What can hang from each mark
ranulup: gena
gavi: gena tera
pudi: gena mopup
tera: gavi
lafoz: ranulup varo
fomu: gena
pura: duko ranulup
gete: varo
gena: boteb duko gavi muga ranulup vife
gako: boteb vife
muga: gena

In the rows, zero is written as 128.
Known rows, with every way that one mark hangs from another
(muga (gena boteb duko (gavi tera) ranulup)): [164 124 114  90 159 141  84 149  91 116 120  57 150 115  90 167  86 123
 114 159 156 141  85 100 142 174 121 201 144]
(fomu gena): [110 123 126 156  73 126 194  99 136  98 144 199 114 148 159  94 119 118
 158 136 131 130 187 155 113  94 120  94 124]
(lafoz varo): [121  83 115 173  72 120 183  83 161 110 135 201  65 182 144  69 148 141
 148 124 111  90 199 147 112  67 130  41 137]
(gena boteb duko gavi muga ranulup vife): [143 174 123 117 175 143  34 178 129 176  99  49 155  74  81 185 130 142
 120 147 138 122  51  92 163 158 150 180 122]
(tera (gavi gena)): [154  56 147 112 105 129 217  82 105  74 150 171 108 177 160 111  99 112
 150 102  99 114 146 172  96 119  87 104 149]
(pudi gena): [161  96 154 184 100 111 222  96 148 125 138 178  99 159 157  86 111 102
 172 143 113 132 199 149  99  74  77 100 101]
(pura duko (ranulup (gena boteb gavi))): [ 36 142  52 100  93 116 122 140 154 100 152 188 154 147 115 111 185 107
 111 106 162 152 145 113 120 119 189  91 120]
(ranulup (gena boteb gavi)): [110 136 115 138  93 109 165 109 125 135 123 167 120 154 127 122 153 122
 127 128 115 138 148 157 123 131 123 107 124]
(gako boteb vife): [166 105 200 214 100 122 193  88  91 129 118 191  53 152 149  81 121 117
 168 143 146 108 174 182  85 126 136  89  99]
(ranulup (gena boteb duko muga)): [ 98 178 105 125 126  97  96 133 139 160 125 140 142 118 116 142 160 140
  91 123 121 145 139 136 130 125 133 113 139]
(lafoz (ranulup (gena duko)) varo): [ 69 110  75 127 103  97 113  68 171 103 136 207 102 176 126  83 191 132
  76 112 131 113 210 122 116  70 166  25 137]
(pura duko): [ 94  97 100 166  79 128 188 111 162 105 153 206 107 154 146  85 142 125
 155 115 138 114 183 128  92  73 135  65 124]
(gena muga vife): [120 129 150 159 117 137 143 130 154 154 121 144 106 123 156 110 137 146
 142 122 106 107 141 139 129 103 125 106 119]
(fomu (gena duko muga)): [104 173 103 119  95 129 125 128 142 124 137 160 138 100 140 141 117 138
 125 141 142 141 140 135 129 112 146 120 127]
(gavi (gena vife) tera): [157  76 172 126 131 136 169  89  96  86 134 131 114 154 155 103 100 131
 143  97 106 105 129 148 108 131 107 110 147]
(gena boteb duko vife): [140 129 157 158 152 125  95 150 118 162 108 105 115 127 123 121 144 134
 151 127 118 106 132 118 124 121 110 126 133]
(pura duko (ranulup gena)): [ 22 119  51 135  81 114 157 113 173  81 182 228 138 155 149  74 179 109
 111  98 166 144 195 106  98  67 177  51 122]
(pudi (gena boteb) mopup): [189 136 181 174 107 105 217 129 145 152 130 157  98 143 154  91 122  91
 172 147  74 152 190 174 125  81  51 138 102]
(pudi (gena gavi ranulup)): [175 110 126 165 117 128 189 109 145 121 135 133 127 128 123 125  94  95
 162 163 138 140 145 122 120  95  95 141  90]
(pudi gena mopup): [182 122 168 183  83 116 252 105 159 136 152 183  86 139 180  82 109  93
 172 148  83 146 205 167 111  56  53 119  88]
(gako boteb): [150  95 167 193  91 117 201  93 121 118 121 185  70 162 154  84 124 115
 170 138 126 107 182 171  93 109 107  83 122]
(tera gavi): [150  56 140 142  96 137 227  95 137 107 144 178  91 171 166 102 108 132
 161 117 111 109 167 162  97 110  86  91 131]
(gavi gena): [137  91 136 147  94 119 195  80 116  85 151 186 102 164 151  98 116 108
 151 111 101 112 158 159  99  85  99  93 145]
(fomu (gena boteb duko ranulup)): [126 163 111 137 142 117  82 145 116 117 131 119 160 109  91 139 119 114
 133 153 160 143 131 110 135 124 128 145 138]
(tera (gavi (gena boteb muga ranulup vife))): [151 115 166  92 192 132  89 152  98 121 113  73 163 125 101 155 118 121
 119 108 103 124  73 140 151 170 114 169 150]
(gena boteb): [140 104 143 171 108 116 168 119 135 136 123 168  97 163 131  96 139 123
 161 128 107 114 162 157 112 104  92  95 140]
(gena boteb gavi muga ranulup vife): [139 156 139 134 159 143  76 167 138 168  98  77 144  97  94 159 134 135
 132 143 121 120  71 115 165 154 141 165 120]
(gete varo): [148  78 141 196  81 121 198  72 155 127 134 186  67 176 147  68 150 137
 151 124 104  98 204 151 110  67 117  47 130]
(pura duko (ranulup (gena boteb (gavi tera) vife))): [ 57 128  89  80 131 133  97 149 133 100 135 134 165 136 120 116 166 130
 103  94 163 145 115 101 131 167 197 111 125]
(muga (gena duko ranulup vife)): [121 128 133 150 163 138  80 150 110 132 134  84 133 109 128 128 117 112
 127 150 148 120 142  78 135 100 123 170 123]
(muga (gena vife)): [108 105 160 161 118 136 155 130 114 130 127 140 102 151 168  92 131 111
 150 133 112 114 180 130 126  98 110 137 120]

Rows
[177  98 100 118 131 151 136 108 129 106 142 100 127 110 112 156  76 147
 130 145 163 119  86  98 114 138 123 138 132]
(gena duko (gavi tera) ranulup)
[136 114 124 114 103 118 172  98 117 119 123 147 127 157 127 123 127 140
 116 121 124 140 132 160 119 164 122 113 139]
(ranulup (gena boteb (gavi tera)))
[161 146 147  86 157 146  76 158 118 164  91  56 136  92 112 176 111 168
 120 130 124 121  51 122 150 196 141 165 133]
(gena boteb duko (gavi tera) muga vife)
[161 136 119  99 164 162  77 144 134 141 119  54 148  71 111 180  89 164
 110 139 155 118  48  89 147 165 150 165 121]
(gena duko (gavi tera) muga ranulup vife)
[ 14 151  44 111  84 117 129 128 188 100 175 213 154 130 143  98 179 122
  91  98 163 152 168 109 115  80 193  65 122]
(pura duko (ranulup (gena muga)))
[153 111 158 109 171 150  93 157  88 126 103  53 145 125 106 145 101 121
 128 148 136 129  93 111 155 182 124 201 133]
(muga (gena boteb (gavi tera) ranulup vife))
[ 88 170 118 137 130 116  99 129 144 161 131 132 135 103 147 134 157 150
  95 119 126 130 143 115 131 110 149 110 118]
(ranulup (gena duko muga vife))
[167 131  91  95 136 154 110 125 144 123 134  87 140  83 107 179  78 160
 108 145 159 128  60 102 132 154 139 152 131]
(gena duko (gavi tera) muga ranulup)
[142 119 159 149 125 137 136 141 118 156  98 119 108 140 130 125 140 127
 164 131 105 108 117 140 137 143 118 133 117]
(gena boteb gavi vife)
[183 173 163 144 134 145 159 155 161 168 127  92 135  72 144 146 102 106
 145 163 100 152 113 129 165 105 100 189  69]
(pudi (gena gavi muga ranulup vife) mopup)
[157 107 128 106 142 142 126 138  98 108 119  87 140 138 103 141  94 116
 126 154 140 138 104 126 142 169 113 187 143]
(muga (gena boteb (gavi tera) ranulup))
[169 128 118 104 143 145 115 139 138 133 114  90 143 110  92 161  96 149
 120 141 135 131  64 133 145 175 127 155 141]
(gena boteb (gavi tera) muga ranulup)
[106 170 131 127 101 119 132 140 136 134 117 163 141 126 124 126 135 127
 136 136 119 146 143 166 145 135 135 124 135]
(fomu (gena boteb muga))
[160 125 106  90 107 149 142 114 143 127 127 114 118 101 133 168  87 166
 122 135 139 124  79 130 121 157 134 132 132]
(gena duko (gavi tera) muga)
[124 169 129  80 153 127  70 142 114 162 101  73 157  97 115 174 134 167
  84 121 131 142  75 123 151 197 158 153 132]
(ranulup (gena boteb duko (gavi tera) muga vife))
[ 61 176  75  88 123 137  70 146 153 139 142 125 151  91 140 155 159 138
  89 119 154 142  98  91 145 130 190 128 105]
(pura (ranulup (gena duko gavi muga vife)))
[158  73 133  96 123 130 176  92  98  80 151 142 118 154 147 137  95 119
 138 105 115 116 126 147  96 123  95 119 149]
(tera (gavi (gena duko)))
[ 63 137  96 134 129 120  99 126 141 120 158 152 133 124 153 102 166 122
 108 108 155 130 160  88 116  89 157  92 119]
(pura (ranulup (gena duko vife)))
[115 138 132 104 112 141 146 111 133 137 119 124 133 116 153 140 125 163
  98 116 124 134 108 143 137 165 152 120 119]
(ranulup (gena (gavi tera) muga vife))
[156 129 160 103 141 149 116 147 126 155  90  86 125 116 124 151 115 161
 135 124 109 118  71 146 150 191 134 150 132]
(gena boteb (gavi tera) muga vife)
[170 139 123  85 180 120  64 131 104 105 131  71 166 104  77 170  92 136
  95 122 134 134  60 118 133 162 120 164 173]
(gavi (gena boteb duko muga ranulup) tera)
[128 113 108 136 108 145 153 124 122 108 142 130 122 132 130 130 103  99
 138 160 141 131 135 117 134 107 121 165 118]
(muga (gena gavi ranulup))
[157 133 153  76 209 133  47 162  92 128 115  43 175 101  89 181 111 127
 107 114 119 126  56 115 150 173 123 185 153]
(tera (gavi (gena boteb duko muga ranulup vife)))
[124 131 131 134 131 116 112 145 105 137 124 121 119 143 124 123 131 107
 135 146 123 131 158 126 125 117 104 155 144]
(muga (gena boteb duko))
[ 20 126  80 137 108 123 125 133 163  99 166 195 144 142 153  76 188 115
 114  91 161 134 183  93 112  80 188  66 112]
(pura duko (ranulup (gena vife)))
[174 114 158 109 203 128  59 134  78 105 120  52 160 117  87 146 101 127
 117 116 134 116  76 102 131 159 115 165 162]
(gavi (gena boteb duko ranulup vife) tera)
[ 60 183 103 105 158 112  35 165 143 155 131 115 159 105 120 134 181 131
  87 112 139 145 119  98 147 132 171 125 128]
(pura (ranulup (gena boteb duko muga vife)))
[138 142 122 155 142 122 108 146 153 148 124 126 135 120  96 131 132 129
 130 139 123 127 117 131 138 115 116 130 140]
(gena boteb muga ranulup)
[172 101 144 101 146 115 125 104  87  93 130 113 130 146 112 137 100 128
 127 110 118 122 107 144 106 150  99 130 171]
(gavi (gena boteb duko) tera)
[ 98 135 156 168 131 105 133 125 120 153 119 150 123 154 138  94 173 126
 127 113 105 126 173 144 126 117 119  98 127]
(ranulup (gena boteb vife))
[129 134 148 133 160 142  87 168  97 143 104  73 141 124 107 138 128 103
 139 155 127 127 112 108 160 148 126 198 120]
(muga (gena boteb gavi ranulup vife))
[135 138 138 101 149 125  97 129  99 144 106  86 143 120 121 150 134 154
 106 121 134 134 101 122 133 183 139 140 131]
(ranulup (gena boteb duko (gavi tera) vife))
[ 70 184  60  77 120 116  69 150 149 138 138 132 157 106 110 161 164 127
  86 125 148 157  93 111 145 143 175 133 126]
(pura (ranulup (gena boteb duko gavi muga)))
[131 140 118 109 119 128 111 149  98 138 114 107 121 130 118 153 122 111
 138 154 126 135 124 125 135 143 118 177 130]
(muga (gena boteb duko gavi))
[143 112 153  78 156 139 116 128 103 116 129  97 137 116 146 161 106 139
 119 101 107 116  90 135 128 149 122 148 140]
(tera (gavi (gena duko muga vife)))
[167 152 133  93 187 152  42 168 120 158  99  30 159  74  84 189 102 162
 109 140 146 125  34  95 158 192 145 184 133]
(gena boteb duko (gavi tera) muga ranulup vife)
[ 69 150 110 127 154 108  62 150 128 138 137 128 145 130 126 110 181 119
 107 109 144 135 146  95 130 117 153 110 129]
(pura (ranulup (gena boteb duko vife)))
[110 160 131 126 138 118  91 139 107 161 109 106 138 119 120 147 159 134
 116 127 125 130 120 117 137 148 143 135 117]
(ranulup (gena boteb duko gavi vife))
[178 128 197 189 112 125 221 124 148 154 134 148  93 125 184  84 117  99
 175 141  79 138 194 154 127  67  64 133  83]
(pudi (gena vife) mopup)
